Each row comes from the steps of one path. Every step used is in the known rows, and no mark comes twice. Write the path behind each row, first mark first.
In the rows, 128 means zero.
Known rows
u/f/t/v/n: [ 99  95 130 116 134 161 127 113 203 163 102 125  76 149 104 137 114 129
  96 177 155 163  96  80 148 127 154 161 150 126  89 116 199 159  97]
u/f: [116 114 122 196 132 184 119 156 127 172  87 117 171 131 122 160 146 127
 107 130 112 145 141 177 118 140 163 110 119 139 177 107 157 130 150]
a/w/v/m: [126 144 133  57 150 194 139 125  83 144 112 153 130  70 197  94 154 112
 201 185  98 127 109 127 100 125 141 131  59 160 179 155 123 126  74]
w/a/y: [142 134 121 124 151 131 112  93  87 145 153 125 149 121 159 114  65 123
 148 122  35 129 170 209 103 156 182  27 102  87  90 136  87 178  99]
w/v/e/f/t: [119 168 165 164  50  97 134 167 122 115 130  98  95 179 127 120  74 133
 155 105 147 114 142 125 122  92  54 124 143 140 117 144 140  52 165]
a/y: [122 111  98 137 145 102 118 106 108 134  91 131 153 113 120  98  73 131
 118 130  42 132 139 140  72 158 211  43  98  91 113 138 102 209 102]
l/v/t/f/u/a: [133 153 113 116 138 117 127  92 163 127 179 138 127 108 135 127 182 111
  77 110 148 125 133 118 182 107  87 143 174 133 116 112 113 104 159]
l/v: [125 173 139 126 130 156 112 130 111 153 169 124 178  94 164 109 143  99
 135 130 130 155 172 123 101 125 144 127 133 108 162 139 118 124 104]
n/v/e/f/u/a: [ 88 124 132 120 105 133 110 140 119  95 186  95 170 170 110 133 125  94
 108 104 147  89  96 112 183 131  91 120 172  89 144 117 117  67 176]
f/u: [131 104  96 128 174 106 129 126 160  90 139  82 125  98 127 116 146 126
 132 111 128 128 184 130 120 147 167 141 126 151 166 150 148 163 145]
e/f/t/v: [166 126 111 146 127 100 148 120 145 123 134 139  68 160  85 172  77 136
 113 109 206 122 119 112 136 129 142 155 187 128 114 144 125 101 106]
t/f/u/a/w/v: [146 169 140  91 151 162 121 121  74 117 177 139 130  76 190 118 203 143
 138 150 110 181 133 126 155 120 103 140 115 114 169 113 116 111 117]
m/v/e/f: [106 129 212 152  22 140 133 172 104 114  88 113 202 185 100 127  75  80
 164  83 142  82 146 116  92 109 103 114 160  97 105 159 106 101 141]
w/a/u: [148 142 128 126 168 131 116  94  50 114 172 136 134  95 153 121 109 101
 183 102  72 148 150 227  53 136 145  77  74  83  91 120 126 137 104]
t/v/e/f/u: [122 122 130 109 113 103 157 129 183  63 137  67 129 154 109 145 101 104
 121  95 193  92 156 109 141 121 122 140 200 138 160 140 127 126 134]
m/v/e: [ 97  75 218 128  54 147 133 159 125 103  73 153 183 159 119  83 125  86
 165 139 120 125 136  85 113 128 122 125  66 121 111 153 131 147  99]
v/t: [146  89 113 145 106 146 123 139 152 154 114 139 123  98 102 118  90 131
 139 115  54 121 194 146  97 113 137 126  70 150  80 123 141 158 154]
t/f/u/a: [141 111 116 144 139 106 127 101 138 133 145 127 128 113 115 137 187 110
  93 113 141 127 107 129 165 128 131 146 183 129 125 116 112 118 154]
a/w/v/e/f: [118 173 198 116  43 152 135 175  89 128 120  92 180 156 149 127  88 105
 175 111 123 126 147 130  86 106  85 103 152 101 147 121 104  93 139]
y/f/t/v/e: [119 112 169 128 110  91 167 144 195 115  86 127  76 183 121 137 104 136
 129 166 203 132  66  75 150 138 113 158 109 153 139 117 143 130  88]
t/f: [176 124 124 185  94  90 132 114 118 171  79 140 144 106 101 141 163 135
 123 149 105 141 124 138  59 110 191 158 168 138 128 127 118 166 111]
e/v: [137 125 131 107  98 127  98 179  73 181  97 131 148 128 137 134  90 138
 109 105 138 116 164 142  63 114 142 154 162 127 125 135 107 132 110]
f/u/a/w: [134 116 129  79 196 146 125 144 104 119 142 109 169 100 139 113 167 122
 157 137 111 175 146 119 157 201 116 121 100 114 116 107 113 169 146]
m/v/t/f: [166 115 137 169  82 119 136 115 134 142  77 185 135 111  94 122 146 144
 126 127  94 110 165 123  90  85 146 163 118 140  69 146 124 162 119]
y/a/w/v: [121 154 170  77 122 169 101 135  41 142 161 131 145 106 192 117 154 142
 186 146 105 199 130 119 130 147 104 113  61 109 173 132 116 117 103]
m/v/t/f/u/a: [134 103 128 134 123 131 128 105 151 104 142 161 126 117 106 124 179 112
  90 100 137 112 133 116 185 111 106 154 146 129  80 138 118 110 155]
m/v: [124  76 174 149 107 165 114 150  85 115 102 178 175 122 117 111 144 110
 162 107 116 122 168 122 109 140 175 145  77 105 106 179 126 142 100]
f/t/v: [166  93 108 137 150 105 154 108 158 119 132 161  56 136  98 147 110 146
 110 146 183 151 114  98 144 145 164 171 134 155 120 137 143 137  86]
l/v/e: [104 147 194 106  75 137 138 146 147 133 130 108 181 139 154  85 123  77
 143 157 134 149 137  83 107 127 101 111 109 120 160 122 123 131 102]
u/f/t/v: [146 104  93 160 162 131 152 117 175 123 115 154  68 151  99 169 122 152
  83 143 204 152 104 121 166 138 146 154 139 162 150 119 165 121 105]
y/f/t: [134 152 126 192 163  69 123 174 141 153  92 106  75 153 125 148 122 190
 151 125 155 130 102 137 121 144 121 151 100 156 121 141 152 112 151]
n/v/e/f/u: [ 88 138 114 120 117 102 127 150 139  50 158  56 153 165 116 122  98 121
 137 107 159  77 152 115 137 130 114 126 177 119 179 148 143 108 169]

Write each row's path
[146 113 112 135 131 111 131 102 168 126 152 132 117 109 110 135 174 112
  90 107 121 116 125 129 172 113 111 144 161 141  98 110 117 115 173]
v/t/f/u/a
[ 95 106 159  74  82 151  84 162 130 209  84 102 144 136 138 107  95 117
 118 140 108 137 150  92  61 100 148 163 169  99  68 129 157 169 102]
e/v/n
[112  96  79 136 120 158  87 141 114 122 159 152 126 124 102 114  91 160
 132 149  49 108 163 123 119 123 150 129  60 120 110 126 150 142 152]
n/v/t
[130 150 161  99 129 203 110 146  47 143 172 153 149  84 189 111 171 125
 158 143  80 196 132 139 138 136 111 114  76  88 155 103 106  96 110]
u/a/w/v
[160 127  85 151 159  70 142 103 165 101 114  97 118 100 120 131 180 145
 115 128 143 126 168 128 110 125 168 168 172 162 157 144 140 166 132]
t/f/u
[126 145 142  77 102 181 105 133 101 143 148 145 114 103 166 109 116 156
 171 126  64 173 175 129 140 115  74 115  34 134 111 115 128 128 139]
y/a/w/v/t
[122 160 100 175 176 118 124 127 112 115 143 124  86 152 137 144 117 152
 138 115 134 141 138 203 127 137  79  91  84 145 112 115 175  95 162]
w/a/u/f/t
[ 92  95  82 102 156 171 108 122  84 137 120 156 143 115 130  99 121 118
 166 203 102  66  66 104 105 139 191 132  85 142 183 165 147 129  90]
n/v/m
[148 166  72 120 156  84 145  95 192  91 152 104 108  94 134 116 166 146
 100 128 141 123 195 120 131  95 123 165 165 167 142 137 135 157 144]
l/v/t/f/u
[161 165  84 104 166 104 145 106 164  76 137 114  92  80 150 112 176 174
 126 137 115 138 194 127 134 103 108 168 128 169 146 131 143 166 136]
a/w/v/t/f/u
[126 146 135  87 216 135 130 164 113 130 132  97 157 112 158 133 179 144
 155 132 134 167 114 127 157 204 112 129 104 111 134 110 115 159 145]
y/f/u/a/w
[ 93 147 100 166 166  88 113 122 115 115 112 118  90 170 110 145 115 158
 123 103 161 151  88 149 128 147  70  88  83 151 121 124 180 103 168]
y/a/u/f/t
[158 147 111 131 192  89 147 103 155 133 138 151  46 160 139 167  88 177
 116 141 186 134  87 148 164 147 159 122 131 129 120 132 120 133  70]
w/a/y/f/t/v
[113 109 153 110 102 126 146 118 156 106 163 106 134 159 109 154 125  80
  98  85 191 103 100 108 183 125 101 126 205 110 128 112 106  82 151]
t/v/e/f/u/a
[113 125 133 142 168 123 119 138 147 139 141 103 132 124 139 157 173 127
 110 103 158 120  85 137 179 147 130 128 141 120 151 113 124  98 164]
y/f/u/a
[112 156 114 162 180  90 121 148 122 164  69 103 132 135 142 144  98 177
 123 127  95 113  81 155  77 161 207  73 103 102 156 131 107 178 102]
a/y/f
[156 125 113 150 177  89 148 128 171 132 113 149  51 150 114 170 114 175
 112 147 214 139  72 105 147 145 161 172 137 152 143 135 140 129  85]
y/f/t/v
[170 163 136 131  96 147 131 111 113 162 130 175 115  83 142 126 166 149
 123 151  77 157 137 135 119  88 100 149 122 132  97  92 109 129 131]
u/a/w/v/t/f
[165 175 116 155 102 110 133 108 153 163 124 154 130  95 128 128 147 135
 105 141 108 132 161 128  92  80 125 157 159 145 109 116 116 147 125]
l/v/t/f
[103 152 134 161 169 106 114 144 116 180  89 119 132 135 137 152 110 157
 109 117 107 116  48 153 120 156 175  66 119  85 136 118  94 146 117]
u/a/y/f
[135  98  93 103 172 151 169  98 184 142  90 171  69 129 126 147 122 122
 121 178 200  94  57 110 148 126 150 152 121 202 158 151 156 118  78]
u/f/t/v/m
[130  84 166 117  93  96 167 123 189  96  96 137  89 175 107 116  97 111
 125 164 174 147  94  69 144 140 115 150 111 160 117 117 147 141  90]
f/t/v/e
[138 137 137  88 113 203 113 137 102 137 168 163 117  83 162 108 127 141
 148 127  52 165 176 140 145 103  75 116  45 123  97  93 127 110 147]
u/a/w/v/t
[ 96 134  94 174 166 163 124 127 100 122  96 131 158 109 118 149 136 127
 114 111 110 144 109 187  68 138 153  84  95 115 173  91 164 137 139]
a/u/f
[104 148 131 164  77  76 117 179 114 100 136  97 112 207  95 115  62 143
 149 126 147  95 119 105 127 126  74 122 148 125 111 148 151  72 175]
n/v/e/f/t
[124 138 163  68 149 134 142 162 115 103 139  88 193 137 134 116 134 103
 159 120 133 149 140 110 153 182  73 113 134 102 108 101 103 141 163]
v/e/f/u/a/w
[120 152 120 169 170 180 116 116  85 139 143 124 151 119 147 162 129 115
 137 107 105 146 137 249  91 131 123  71  94 109 151  97 153 117 137]
w/a/u/f
[145 113 104  96 141 128 164  96 160 131 105 152  69 137 111 141  85 112
 146 151 200  68  70  99 129 114 149 150 156 179 126 167 130 107  79]
e/f/t/v/m
[148 133  76 171 107 108 106 116 119 146 122 160 120 116  95 127 139 169
 108 173  75 112 130 125  93 101 158 164 125 130 114 119 138 152 128]
n/v/t/f
[154 142  75 110 132  72 132 122 175 103 116 111  90 107 119 133 140 165
  88 111 143  99 193 127 114  87 116 189 177 178 122 131 135 162 145]
e/v/t/f/u
[126 118 133 138 114 130 120 131 118 122 171  97 156 129 115 153 137  88
 118  67 151 101 130 147 162 136 114 117 192 105 120 127 104  75 184]
e/f/u/a
[125 125  86 120 163  80 130  77 135 113 121 130 136 119 120 108 123 127
  70 118  85 120 104 130 140 148 165  62 153 102 110 125  86 175 122]
t/f/u/a/y
[ 93 139 156 153  44 127 107 172  88 114 134  89 190 194  99 127  61 110
 155 122 126  82 118 121  94 122 120 106 167  81 150 133 116  94 149]
n/v/e/f
[121 115  84 130 145 118 113 100 138 108 180 142 121 121 103 127 170 131
  85 137 120 108 110 112 189 117 117 144 151 119 119 110 127 107 165]
n/v/t/f/u/a
[110 101 113 128 133 121 110 100  96 145 118 151 153 121 112 104  90 109
  95 119  53 135  96 137 121 159 180  33 113  79  94 120  86 166 119]
u/a/y
[140 138 117 124 115 135 127  96 144 119 172 146 100  97 137 135 186 124
  86 112 119 129 124 132 183  87 102 145 152 138 124 105 122  84 161]
w/v/t/f/u/a
[102 112 182 120  86 145 132 142 127  94 151 115 168 164 112 132 141  74
 118  70 166  89 123 116 184 129  81 120 175 102 112 137 108  75 171]
m/v/e/f/u/a
[137 127 108 106 119 108 122 120 147 141 144 140 113 122 115 140 155 126
  66 100 151 106 134 129 161 101  87 161 185 143  92 107 108 107 162]
e/v/t/f/u/a
[111 139 152  41 140 187 127 119  78 154 115 148 132  92 203 102 148 113
 201 173 118 131  79 104 122 131 113 116  57 157 170 156 122 119  80]
y/a/w/v/m
[124  75 173 111  76 132 160 125 176 120  92 143 134 152 108 120 105  90
 126 162 157 144  99  83 125 132 151 144 120 131 142 109 125 158  71]
t/v/e
